Each row was made from one path, in order. Every step used is in the known rows, and no mark comes twice. Write each row's path.
(in the rows, 128 means zero)
Known rows:
C > Y: [125 100 190 163  93 125 119  99 146 171 133 126 115 102  94 138 146 121]
K > T > C > D > X > Y > P: [125 156  57 106 184 123 112 171 153  78 138 125 123 152 121 149 123 134]
X > Y > P: [119 112 114 124 146 122 102 138 140 158 148  99  80 112 136 167 124 102]
K > T > C > Y: [146 112 200 133 114 148 131 142 153 140 110 178 130 126  79 144 173 101]
P > T > X > Y > K: [105 140 124 142  89 136 130 139 118 119 110  97 150 121 184 121 110  84]
X > Y > P > T > C: [136 130 102 102 135 144 110 183 172 147 124  97  85 129 149 227 131 100]
C > D > X > Y > P: [103 140  46 132 162 101 102 122 144 112 162  76 110 128 137 136 102 156]
X > Y > C: [ 81  91 160 134 157 141 126 105  95 143 137 126 142 128 124  84 154 117]
D > X > Y > K > T > C: [118 164 104 108 166 130 155 149 117  78 104 187 150 142 124 127 167  99]
T > C: [141  94 131 141 135 154  98 133 154 137 151 164 110  89 106 164 170 148]
C > Y > P: [141 111 169 157  91 103 122 108 144 194 148 109  70  99 118 160 127 121]
C > D > X > Y > K > T > P: [ 90 174 117 122 151 110 121 113 104  90 114 106 187 188 132  25 125 100]
X > Y > K > T: [130 132 165 101 141 120 155 141  88 123  96 157 141 141 129 103 131  69]
D > X: [122 120  95 159 135 131 111  77 140 143 139 148  99 112 112 139 112 171]
D > X > Y > P > T > K: [136 175  75  84 139 134 135 118 145 126 121  86  92 167 150 206  72 108]
Y > C > D > X: [ 97 109 103 161 148 114 136  64  93 125 156 129 152 127 120  48 114 224]
T > C > Y > K: [137 122 183 149  89 106 156 124 129 138 135 164 133  81 117 133 203 120]
P > T: [147 103 141 132  99 147 121 118 141 177 108 113  99 128 127 172  89 144]
K > T > C > Y > P: [162 123 177 132 112 126 132 154 151 163 123 160  87 126 103 170 151 100]
C > D: [137  91 124 143 129 127 104 113 126 131 154 110 130 102 107 106 114 181]
P > T > C > D > X: [137 135  62 130 129 137 117 133 166 102 128 115 139 129 125 167 110 200]
T > C > D > X > Y: [ 92 134  59 127 178 137  92 142 165  58 157 116 163 118 110 139 168 158]

Which path is each row?
[134 135 152  93 156 139 152 171 110  99 106 181 150 129 123 127 177  75]	X > Y > K > T > C
[152 128 217 136  85 102 178 113  94 161  95 166 135 131 109  93 134  92]	C > Y > K > T
[ 65 122 113 147 171 129 132  79 104 123 134 136 138 141 125  86 139 143]	D > X > Y > C
[157 103 135 113 149 148 109 160 134 100 134 159 151 128  94 116 141 156]	K > T > C > D
[188 135 133  91 102 137 140 122 131 175 128 104  70 140 146 201  68 131]	Y > P > T > K
[ 85 109 165 146 146 166 118 121  90 115 120 145 166 154 139  41 123  90]	K > T > X > Y > C
[129 141 237 149  78 110 143  97 103 176 101 140 150 162 113  45 151  65]	C > Y > K > T > P
[141 115 172 138  83 146 128 141 175 157 109 122 122 118 108 193 156 120]	P > T > C > Y
[153 121 164 140  65 109 135 122 155 210 111  80  67 128 133 193  88 114]	C > Y > P > T
[ 80  92 144 128 162 129 124 114  93 115 150  97 174 129 123  54 146 152]	X > Y > C > D
[102 119 121 144 104 167  86 143 156 125 117  82 142 129 159 146  98  91]	P > T > X > Y
[167 125 159 116 129 133 159 146 102 124 111 203 130 118 120 119 156 123]	Y > K > T > C
[ 97 128 126 157 113 128 116 124 108 105 144 123 152  95 168  84 147  92]	T > X > Y > K
[ 93 151  76 128 152  92 139 110 105  79 142 105 165 120 141  83 133 155]	C > D > X > Y > K
[150 152  92 120 144 112 160 131 106  76 123 179 160 131 121  89 135 176]	Y > K > T > C > D > X
[113  80 150 150 135 120 134  88  84 141 159 120 151 117 120  48 125 196]	Y > C > D
[135 173  59  80 144 120 132 129 142  96 135  56 123 168 149 175  68 139]	C > D > X > Y > P > T > K
[148 127 157 156  94 135 139 118  88 128 118 170 140 116 153  61 105 114]	Y > K > T > X
[115 162  94 109 157 100 156 128  94  74 110 134 175 156 128  67 110 130]	C > D > X > Y > K > T
[163 120 173 121 116 117 164 119  82 150 104 179 121 130 122  96 114 117]	Y > K > T
[171 125 153  98 106 161 138 112 130 148 112 120 112 144 124 175  85 135]	P > T > K
[100 154  67 122 162 107 134 137 130  52 150 131 172 109 137 110 178 152]	T > C > D > X > Y > K
[148 135 180 131  65 116 172 140 140 152 102 136 132 109 133 168 164 109]	P > T > C > Y > K
[144 136 190 137 111 126 133 103  90 164 108 154 137 160 128  51 128  91]	Y > K > T > P
[134 128  79  94 141 129 104 192 168 117 138  66 114 131 150 198 120 126]	X > Y > P > T > C > D
[151 146  37 128 122 118 119 143 168 125 143  98  94 130 147 192  88 197]	Y > P > T > C > D > X
[122 130 119 138 134 150  92 151 133 132 133 118 109 137 151 118  91  70]	K > T > X > Y > P
[106 147  36 125 175 117  96 153 165  83 170 102 116 114 134 161 147 157]	T > C > D > X > Y > P
[167 119 107 122 108 143 119 158 164 174 131 120  63 113 146 222 112 144]	Y > P > T > C
